Every row comes from one small tree of marks. Brackets hold a mark, then the marks that hang from it, in alphabetical order. Every link used is in the known rows. Which tree was each row made from?
Known rows
(X (B D)): [-20   3  14  -9  19 -37   8  -1  45  -9   0   9  19   8  -7 -10  10 -21
  11  -7  -2   6  39   5   4 -40 -16 -20  17 -16 -13]
(X (B D (H C))): [-41  -4  23 -17  20 -56  16  -1  47  -7  14  31  21  13 -13 -25  12 -11
   7 -16 -18   7  50  16  20 -42 -21   6  26 -28 -28]
(R B F P (Q X)): [-25  33  55  32 -44  43   0  15 -31  31  10  13  28 -65  13  -7 -29 -63
   6  41 -49  -5 -26 -13   4 -16 -35 -30 -43  10 -22]
(A (B D (H C) X)): [-43   4  22 -36  32 -63   1  24   5  -7  26  45   6  19 -20 -25  19   8
   9 -21 -10  17  42  12  10 -37   1  48  41 -31  -9]
(R B): [  0  17  10   1 -14   9   5 -13 -10  12   1   8  24  -6   9  -3  -1  -7
  -1   3  -3 -11  -1  -1   8  14 -13 -12 -14  -3 -16]
(G (D (B X))): [ -6 -13 -10 -31 -14 -33 -10  27 -30   0  -1  -9   3  10  -1 -10  10 -12
  12   9  35 -10   1 -25   1   3   1  41  42 -26  -5]
(Q (X (B H))): [-11  21  13  -5  12 -36  19  13  47 -20  25  34  30  -5  -8   3  -2 -10
  17  -1 -25  19  48   8   8 -18   4 -20   9 -25  28]
(A (B D X)): [-21  11  13 -28  32 -44  -6  24   3  -9  12  24   3  15 -14 -11  17  -3
  14 -12   8  17  33   3  -6 -36   7  23  32 -19   6]
(P R): [-13   1   8  12   1  11   2  -6  -4  12  -3  -9  -2 -16  15  -3 -10   6
  -8  -8   2 -12 -15   7  16  17  -6 -12 -14  -4 -19]
(Q X): [  8  18  -4   3   1  -3  10  13  24 -10   9   6  12 -12  -3   3 -11 -13
  13   8 -11  24  23  -3  -8  -1  11 -16   0  -6  28]
(F (R (G D) P Q)): [-29  -3  41  37 -22  36 -13   6 -59  36 -18 -22  18 -44   5 -21 -15  -8
  -5  25 -21 -48 -25 -11  18  19 -25 -11  -9   7 -49]
(R C): [ -6  -6   3  -3  -1  -9   3 -13 -22   3   5   5   4   9  15 -11   1  -3
   4   2  -1  -4  -5   4  12  20 -16   8  -8   2 -12]
(R F G P (Q X)): [-25   6  69  38 -26  40 -14  31 -36  24  -4  13  36 -67  -5 -18 -38 -57
  19  43 -66 -16 -25  -7   8 -24 -15 -21 -31  18 -17]
(X (B (D G) H)): [-40 -19  29 -23  25 -54  16  23  42  -4  11  22  22   9  -2 -21  14  -2
   9 -24  -5  -7  66  20  11 -34  -2  -6  21 -18  -7]
(F (R C G Q)): [-26  11  29  31 -10  29   1  -9 -51  24 -11   4  34 -30  20 -18 -15   3
   0   6 -31 -24 -14   4  28  33 -21  -1 -30   0 -38]
(R B F (G D) P): [-25 -23  70  19 -47  20 -27   1 -76  41 -15   0  35 -36  -2 -31 -12 -46
   9  54 -27 -72 -39 -18  24   5 -41 -21 -21  24 -59]
(H (B D X) C): [-53  21   4  -4  25 -52  18   4  27  -6   6  19  14  29 -30 -29  11 -12
  -8  -4   4  39  15   4  14 -52 -17  62  31 -35 -38]
(R C G P Q): [-24  -9  51  28 -11  27  -9   3 -59  30  -5   3  34 -38  11 -33 -26 -27
  10  20 -41 -38 -30   2  24   7 -30   1 -17  12 -45]
(H B C): [-26  11   3   6   9 -36  15 -13  18  -4   9   5   4  21 -20 -12   1   3
 -16  14  14  27 -23  12  19 -16 -13  48  15 -29 -22]
(D (B X) G): [-19  -7  -4 -40   0 -32   9  52 -13  -5   8   4  13  14   8 -12  10   1
  11  -9  46  11   7   4   4 -12  37  58  25 -27  18]
(H (B D) C): [-36   2   8  -2  16 -43  13  -9  35   3   0   0   2  20 -21 -27   5 -12
  -8   3  11  30   4  11  12 -32 -20  43  24 -25 -35]
(B D (H C) X): [-62   4  11 -24  23 -44  11  20  14  -1  14  46  18  18 -20 -38  16  -5
   4 -32 -34  16  64   4  13 -46 -12  49  29 -25 -38]
(W (R C F P Q)): [-35   8  31  43 -42  34  -8   2 -51  21   0   1   2 -43  37  -7 -10 -37
 -10  28 -24 -22 -50   9   8   0 -55 -16 -37  22 -43]
(X (B D H)): [-34  -7  24 -19  22 -50   9   4  46  -7  11  30  22   8  -8 -15  14 -10
  12 -21 -22  -3  60  15  13 -37 -18 -11  16 -21 -11]
(D B): [  7  -8  -6 -29 -13 -16  -7  12   4  -2   0  -5   1   4   8   0   4 -10
  15   3  23  11 -13   2   4   3  10  35   9 -20  14]
(A (B (H C) X)): [-32  14  15 -28  24 -56   5  18 -10 -12  35  50   8  19 -19 -10  14  20
   2 -10  -5  14  15  14  19 -22   9  53  35 -34   5]
(A (B (D G) X)): [-27   0  16 -33  34 -47   1  41  -3  -5  13  16   3  15  -8 -17  15   5
  12 -15  25  13  37   8  -7 -31  21  25  38 -16  10]
(Q (X (B D (H C)))): [-25  14  14 -10  17 -47  23  12  60 -15  20  31  30  -2 -13 -16  -1 -20
  19  -5 -25  29  63   9   8 -35  -6 -11  21 -29   6]
(P (R (B H))): [-25   8  24   7  -8   7   6 -14  -9  23   7  14  22 -22  21  -9  -8   9
  -9 -16 -18 -28   1  13  29  30 -19 -12 -27  -9 -32]
(W (R P)): [-16   7   5  31 -25  20  -5  -1 -10   7  -5 -12  -3 -16  17   1   4 -11
 -13  14   3 -19 -26  12  -2  -1 -30 -20 -12  16 -22]
(P (R C F)): [-29  -7  28  15 -16   8  -5 -12 -36  19   2   5  -3 -20  29 -11 -12 -14
  -4   9 -14 -17 -33   8  29  21 -27  -6 -37   7 -34]
(P (R (B X) C F)): [-43  23  31  14 -19   7   3 -13 -51  21   9  26  27 -19  29 -15  -8 -19
  -5   6 -21 -19 -26   1  37  16 -35   0 -42  -3 -48]

Which tree is each row?
[-31 -15  45  20 -12  14 -11 -10 -48  23  -8  11  22 -26  21 -22 -19 -15
   6  12 -28 -37 -35  11  39  24 -24  -8 -40  11 -42] -> (P (R C F G))
[-49 -36  22 -26  16 -39  15  26  16  14   8  13   3   8  -1 -43   8   5
   2 -27  -5  -1  55  20   9 -17   0  30  27 -11 -29] -> (B (D G) (H C))
[-40 -38  24 -30  17 -30   7  33  17  14   3  11   2   2   5 -32  12   7
   7 -33 -10 -11  68  17  -2  -9   6  11  14  -1 -11] -> (B (D G) H)
[-17 -37  10 -48  -5 -35   6  44  -3   5  11   5   4   4  16 -14   9  13
  13 -15  31  -7  18  20  10  11  31  49  17 -21  22] -> (D (B H) G)
[-21   8  20   7  -3  12   2 -14   0  26  -9  -7  17 -21  21 -17  -7 -10
  -3 -13  -6 -18   5   5  17  15 -24 -24 -21  -4 -43] -> (P (R (B D)))
[-32   3  17  -9  12 -49  19  -6  32 -12  23  36  23  13 -12 -10   8   2
   0  -7 -14   1  23  18  28 -29 -13  10  20 -32 -14] -> (X (B (H C)))
[-18  29  19  42 -40  43   3  -2 -27  25  -2  -5  24 -43  30  -2  -9 -24
 -15  15 -13 -26 -31   6   2   8 -45 -30 -25   9 -42] -> (W (R B P Q))
[-42 -13   5 -48   2 -51  17  50 -10  -2  22  26  16  18   2 -26  12  11
   7 -17  29  11  20  16  20 -15  30  84  35 -40   4] -> (D (B (H C) X) G)
[ -8  21   9  -4  17 -33  16  12  57 -16   9  13  26  -5  -9  -5  -3 -29
  22   2 -12  29  53   1  -5 -32   0 -32  15 -18  18] -> (Q (X (B D)))
[-22   4  23  21  -6  11  -2 -18 -42  15 -12   5  25  -9  13 -18  -1  12
   0   7 -19 -27 -10   8  30  36 -17   1 -26   5 -31] -> (F (R C G))
[-33   1  44  11 -15  29   6  20 -22  42  -6 -16  22 -43  18 -33 -14 -36
  -1   5 -12 -22   6  -2  -1 -11 -27 -19 -10   7 -49] -> (R (B (D G)) P Q)
[-37  -4  51  26 -32  26 -12   6 -61  30   7   4  -3 -42  22 -18 -19 -48
   1  34 -40 -17 -50  -2  15 -10 -45   0 -36  20 -40] -> (R C F P Q)
[-70 -10  16 -31  26 -49  21  42   8   4  16  38  16  19 -12 -45  15   5
   1 -37 -12  11  70  12  10 -44   6  54  35 -24 -33] -> (B (D G) (H C) X)
[-61 -13  19 -33  28 -40  13  49   8   3  11  36  19  11  -6 -34  18   6
   6 -43 -18  -2  83   8   0 -34  13  33  23 -13 -14] -> (B (D G) H X)
[-15 -16   3 -38 -12 -36   0  12   7   1  14  17   5   9   1 -14   6   0
  12  -5   7  10  -2  13  20   1   2  61  18 -32   0] -> (D (B (H C)))
[-59  11   7 -10  29 -56  24  20  23  -2   7  12  12  31 -24 -35  12  -4
 -11  -8  20  34  21  10  12 -48  -1  64  35 -34 -34] -> (H (B (D G) X) C)
[-31   8  20  25 -15  12  -2 -20 -38  20  -1 -12  -9 -12  17 -12   5   1
 -12  16  -9 -21 -26   4  22  26 -32  -1 -28  11 -35] -> (F (R C P))
[-32 -28  29 -40  26 -57   4  27   6   6  21  19  -5  12  -6 -29  13  15
   8 -17  15   5  36  25   7 -14  10  33  39 -19  -2] -> (A (B (D G) (H C)))
[-48 -16  25 -22  24 -61  22  17  42  -3  15  23  21  14  -7 -30  12  -4
   5 -19  -1   2  55  23  20 -39  -8   9  32 -27 -22] -> (X (B (D G) (H C)))
[-41  19   7  -7  28 -41   7  12  28  -8   0  17  15  19 -23 -14  15  -9
  -2 -11  -2  25  32   1   1 -42  -7  38  15 -23 -15] -> (H (B D X))
[-25 -34   8 -44  -7 -41  12  38  -3   7  15   6   3  11  11 -24   6  11
   8  -9  34   4   6  22  17   5  25  65  27 -29   5] -> (D (B (H C)) G)
[-20  13  17 -11  18 -41  18  17  61 -16  17  29  29  -5  -9  -9   1 -21
  22  -9 -30  21  72   7   0 -29  -2 -23  13 -22  19] -> (Q (X (B D H)))
[-16  -1  23  37 -22  25 -11   0 -23  10 -14  -4  22 -24  10 -10  -3 -12
  -4  17 -12 -39 -26  15   8   2 -26 -21 -13  20 -31] -> (W (R G P))
[-25   1  33  14 -24  18  -5   5 -50  18   7  17   8 -32  25 -10 -19 -35
   4  17 -34  -2 -31  -3  13   2 -33   5 -31   8 -27] -> (R C F Q)
[-22  18  17  27 -45  16  -2 -19 -43  14   0  17  23 -17  40  -3   4 -24
  -7  20 -11 -23 -32  12  16  22 -52 -20 -43  16 -37] -> (W (R B C F))
[-37  14  61  28 -47  34  -6  -8 -70  41   8  13  21 -47  30 -20 -20 -55
   0  38 -43 -29 -52  -4  24   4 -59 -10 -51  17 -57] -> (R B C F P Q)
[-17  -2  26  33 -29  22 -14   4 -27   6 -14  14  27 -25  12  -3  -4 -18
   0  20 -22 -29 -26  12   9   0 -24 -18 -27  21 -23] -> (W (R F G))
[-18 -18  27 -35  25 -46 -10  16  12   1  16  26  -5   4  -7 -14  16   8
  15 -19  -8   0  41  17   1 -11   2  13  23 -12  10] -> (A (B D H))
[-23 -20  -2 -39 -12 -48  -4  25 -29   2  11   9   7  16  -5 -21  13  -4
  11   2  22 -10   8 -15  13  -1  -4  63  50 -37 -17] -> (G (D (B (H C) X)))
[-28  21  25  36 -17  38   0   0 -28  26  -6 -15  -4 -39  12  -4  -8  -5
 -16  13 -20 -14 -26  -2  11   7 -23  -9 -25   3 -32] -> (F (R P Q))
[-48   6  10 -13  30 -45  15  30  23  -4   2  11  13  20 -16 -20  14  -3
  -5 -14  15  21  38   8   0 -37   6  42  20 -21 -10] -> (H (B (D G) X))
[-15   5  34  20  -8  23  -1 -16 -24  26 -11   4  45 -27  15 -17 -19  -1
   1  -1 -17 -39 -16   8  33  30 -13 -20 -27  -2 -40] -> (P (R B G))
[-31   1  49  28 -29  36 -14  17 -38  26   1   1  -6 -51   6  -7 -20 -46
  -3  33 -38 -13 -44  -7   4 -27 -30  -7 -30  18 -29] -> (R F P Q)
[-29  26  36  46 -52  48  -6   1 -41  29  -3   5  20 -52  31  -2 -11 -41
 -14  29 -26 -27 -48   5   7  -5 -55 -31 -42  19 -46] -> (W (R B F P Q))
[-42  29  20  18 -33   6   1   5 -27   6  11  47  33 -16  18  -1  11 -15
 -11   3 -31 -21   0  11  13  -6 -36  -4 -32   3 -29] -> (W (R (B H X) F))
[-21  -5  55  12 -29  11 -11 -18 -65  25  -6  34  55 -19  16 -28 -12 -33
  16  29 -41 -43 -26   3  36  21 -35  -5 -46  15 -45] -> (R B C F G)
[ -5 -37   1 -38 -19 -35 -13  21 -23   9   3  -8  -3   3   5 -12  10  -4
  15   5  23 -24   8 -10   6  22  -4  33  35 -22  -2] -> (G (D (B H)))
[-43  51  28  35 -21  38   7  -1 -41  28   1   6  27 -36  11  -8  -5 -10
 -17  10 -28 -16 -17  -8  18   1 -31  -3 -32  -6 -48] -> (F (R (B X) P Q))
[ -2  31  -5  36 -20  29  11  15   3   0   2   2  19 -38  23   9 -15 -15
  -3   4 -12  11   0   6 -12   4 -16 -27  -8  -2   1] -> (W (R (Q X)))
